Every row comes from one small tree of marks. The marks that hang from a mark follow it in brackets, in alphabetical order. Every link used is in the known rows. Which tree was each row made from?
Known rows:
norafa[bera[subid[vose]]]: [ -3 -29  29 -32  15  51 -20 -39 -15  19 -79   6  20  27  31  22 -22 -12
   0 -14 -27   2  33]
vose[subid[bera[norafa[tagod]]] tamu]: [-32   3  -9  14  25  32 -44 -23 -68   0 -35  26 -39 -14  29  -2 -51 -24
  33 -30  -9 -25  79]
bera[subid[vose[tamu]]]: [  8 -30 -10 -23  -8  59 -21 -26 -26  14 -81  32   6   0  33  24 -22  -5
   1  -5 -47   3  30]
bera[mazug[tagod]]: [-12  10 -10 -17   6  66 -26 -21  -8   3 -52  15  18 -11  37  15 -17  -7
  37 -11  19  31  20]
vose[subid[bera[mazug]] tamu]: [-33  34 -43 -28  21  52 -36 -16 -43  21 -22  39   3 -15  24 -27 -64   1
  28 -13 -19  -1  58]
norafa[bera[subid] tagod[gafuze]]: [-27 -30  22   8   4  29 -27 -36 -43  33 -49  -5 -14  10  28  20 -34 -24
  -4  -7  -4   4  49]
gafuze[tagod[norafa]]: [-15  25  22 -26  43  47 -28 -20  29  18 -36   8 -26  13  28  56  13 -15
  24 -13   8  20  -1]
vose[subid[bera[norafa]]]: [-19  32  -2  -7  42  30 -39 -35 -34   5 -26  26 -25   2  27   7 -34 -21
  24 -22   2   6  43]
bera[gafuze[tagod[mazug]] norafa subid]: [-45  15   6 -28   8  70 -11 -42  39  19 -47  15 -29  20  17  30  -5 -33
  18  -4  27  11 -43]
norafa[bera[subid] tagod[gafuze mazug]]: [-34 -21  36 -10   2  33 -19 -26 -24  31 -31   5  -8  19   9   7 -43 -23
   8  -7  11  -7  41]
tagod[gafuze mazug norafa]: [-14  28  31 -34   2  38 -25 -19  17  32   4  44 -19  20  11  41 -20   0
  26  -4  20  11  20]
norafa[bera[mazug[tagod] subid[vose]]]: [-13 -22  19 -43   1  85 -28 -39 -20   7 -98  -4  30   1  41  10 -29  -6
  29 -19 -10 -10  29]
gafuze[tagod[mazug norafa[bera[subid]]]]: [-27  18  57 -58  57  61 -18 -22  31  18 -40 -17 -20  26   8  38 -10 -24
  21 -24  14 -14 -19]
bera[mazug norafa[tagod] subid[vose]]: [-36 -25   6 -15 -12  60 -30 -62 -16  -8 -97  13 -16 -17  29  23 -25  -7
  54 -25   4 -31  47]
gafuze[tagod[mazug norafa[bera]]]: [-35  29  56 -56  55  52 -22 -11  38  23 -22   1  -8  36  15  32 -11 -21
  38 -30  24  -4   0]
gafuze[tagod]: [-22  15  -3 -12  33  38 -21 -23  18  22 -45  10  -4  11  31  31   9 -25
  10  -2  -2  43   0]
bera[mazug subid[vose[tamu]]]: [-17 -15 -29 -41 -16  74 -20 -37 -18  18 -83  32  14 -14  32  10 -38   8
  26 -10 -35  -5  32]
gafuze[tagod[mazug]]: [-27  24  11 -29  30  42 -12 -12  36  20 -27  19   3  21  11  17   0 -25
  22  -3  14  32  -8]
vose[subid[bera[gafuze]] tamu]: [-19  16 -38  -5  -2  56 -29  -9 -39  30 -11  57   0  21  28 -16 -55  -6
  -6   7 -14   9  42]
bera[gafuze]: [-12  -3 -14  -1 -10  51 -11 -20   7  22 -27  43  11  35  31  22 -18 -11
   1  11  15  42  11]
vose[subid[bera[mazug]]]: [-28  40 -27 -24  26  45 -34 -25 -26  15 -21  30   9  -2  20 -20 -46  -2
  26  -7   1   7  49]
subid[bera[gafuze norafa]]: [-39  11 -10  -4  18  50 -44 -43 -16  12 -38  35 -21  34  36  15 -29  -7
  20 -15  24  20   7]
gafuze[tagod[mazug norafa]]: [-22  34  35 -43  40  50 -20 -11  48  14 -19  19 -19  22   9  42   4 -14
  37 -14  23   4 -12]

Which tree is each row?
[-54   9  18   2   9  22 -52 -41 -34  16 -23  34 -39  16  12   6 -38 -10
  41 -21  29  -7  43] | subid[bera[norafa[tagod[gafuze mazug]]]]
[-38 -21  -4 -47 -23  86 -14 -48   4  30 -78  24  33  33  35   1 -45   4
  15  -4  -2  -3  21] | norafa[bera[gafuze mazug subid[vose]]]
[-35  20 -31  -6   6  57 -37 -27 -42  23 -21  50 -26  12  36  -5 -57 -15
  15 -12  -5   0  40] | vose[subid[bera[gafuze norafa]] tamu]
[-49 -15 -16   1 -18  70 -18 -56  -7   1 -64  13 -29  -4  29  19 -36 -16
  40 -14  36 -10  19] | bera[gafuze mazug norafa[tagod] subid]
[-35   3 -35 -42   3  63 -49 -32 -32  19 -70  47  18   7  32 -15 -49  23
  39 -19 -29  -6  48] | subid[bera[mazug] vose[tamu]]
[-37  -3  -3 -24  -8  88 -21 -22  -5  21 -49  14  31  26  47   0 -42 -12
  28 -10  34  23  19] | norafa[bera[gafuze mazug[tagod]]]
[-63   2  -9   6 -15  35 -36 -54 -20  22 -40  23 -31 -17  37  21 -37 -13
  54 -23  26   9  57] | bera[mazug norafa[tagod[gafuze]]]
[-27  24  -3 -31   6  90 -54 -24  -8   5 -41  30  -7  19  31  16 -30  17
  43 -11  40  -4   1] | subid[bera[gafuze mazug[tagod[norafa]]]]
[-54  25 -10   1  23  39 -43 -43 -41  -3 -37  19 -26 -15  23 -12 -51 -13
  57 -31  21 -25  70] | vose[subid[bera[mazug norafa[tagod]]]]
[-20 -29 -15 -18 -31  78 -23 -45 -16  17 -83  45 -16  10  43  31 -31 -10
  11  -9 -24  -6  14] | bera[gafuze norafa subid[vose[tamu]]]
[-31  10  -9 -14  -9  69 -41 -55 -25  18 -67   4 -31 -34  46  33 -24 -16
  33 -13  12  15   8] | bera[mazug[tagod[gafuze]] norafa subid]
[-15 -22  17  16  19  37 -21 -44 -27 -11 -67  -4 -40  -9  27  39 -13 -32
  25 -23  14  -4  29] | bera[norafa[tagod] subid]
[-50   4 -12 -31   0  69 -14 -31   8  34 -33  23  29  37  38  -6 -49  -7
  25 -11  27  24  25] | norafa[bera[gafuze mazug]]
[-55  32  24 -55  50  67 -31 -30  28  29 -44 -12  -6  12  34  30 -18 -11
  48 -36  17   0  10] | gafuze[tagod[norafa[bera[mazug]]]]
[-51 -16   5 -10  -3  44 -28 -45 -34  35 -54  -4  -7  -4  28   5 -50 -11
  20 -13   6  -2  52] | norafa[bera[mazug subid] tagod[gafuze]]
[-46  24  21 -45  14  52 -36 -36   0  46 -19  17  -8  11  37  28 -45   5
  38 -26  15   4  43] | tagod[gafuze norafa[bera[mazug]]]
[ -6   6  57 -55  45  57 -13 -16  12   9 -27  -1 -11  30   6  32 -29 -16
  22 -27  18 -18   6] | tagod[mazug norafa[bera[subid]]]
[-56 -17  -2  -7 -11  64 -17 -30  -7  23 -41  17  21  33  34  -7 -54 -10
  35 -13  37   2  51] | norafa[bera[gafuze mazug] tagod]
[-23 -16 -28 -20 -19  66 -43 -26 -29  26 -60  66  15  40  36  -3 -40  17
   6   2 -27   7  33] | subid[bera[gafuze] vose[tamu]]
[-12 -10 -16 -25  10  47 -48 -25 -41  15 -65  47  12  20  30   1 -33  12
  14 -13 -39   4  46] | subid[bera vose[tamu]]
[ -8   3  47 -19  15  53 -46 -19 -21  33 -30   6 -15  15  46  47 -20 -11
  18 -20  11  11  35] | mazug[tagod[gafuze norafa[bera]]]
[-29 -24  -7 -54  -1  76 -22 -37 -24  28 -88  13  25   0  38  -1 -55   1
  25 -24 -36 -15  43] | norafa[bera[mazug subid[vose[tamu]]]]
[ -6 -36  11 -36   8  61 -21 -29 -34  24 -80  13  17  14  39  15 -38 -10
   1 -20 -46  -6  42] | norafa[bera[subid[vose[tamu]]]]
[-29 -21 -42 -37 -46  94 -16 -37  -7  26 -78  49  16   4  34   4 -45  12
  16   5 -22  -2  19] | bera[gafuze mazug subid[vose[tamu]]]
[  5  11  25  -8   0  51 -42 -18 -14  23 -30  26 -23   0  40  57  -4  -4
  18  -4  11  20  23] | mazug[tagod[gafuze norafa]]
[-30   0 -16 -15 -15  96 -25 -47  -5   1 -72  11 -15 -12  44  27 -25 -18
  33  -9  34   9 -14] | bera[gafuze mazug[tagod] norafa subid]
[  0  -3  44 -37  48  51 -23 -26  -8  12 -46 -11 -18  20  26  46 -21 -16
  11 -27   1  -6  14] | tagod[norafa[bera[subid]]]
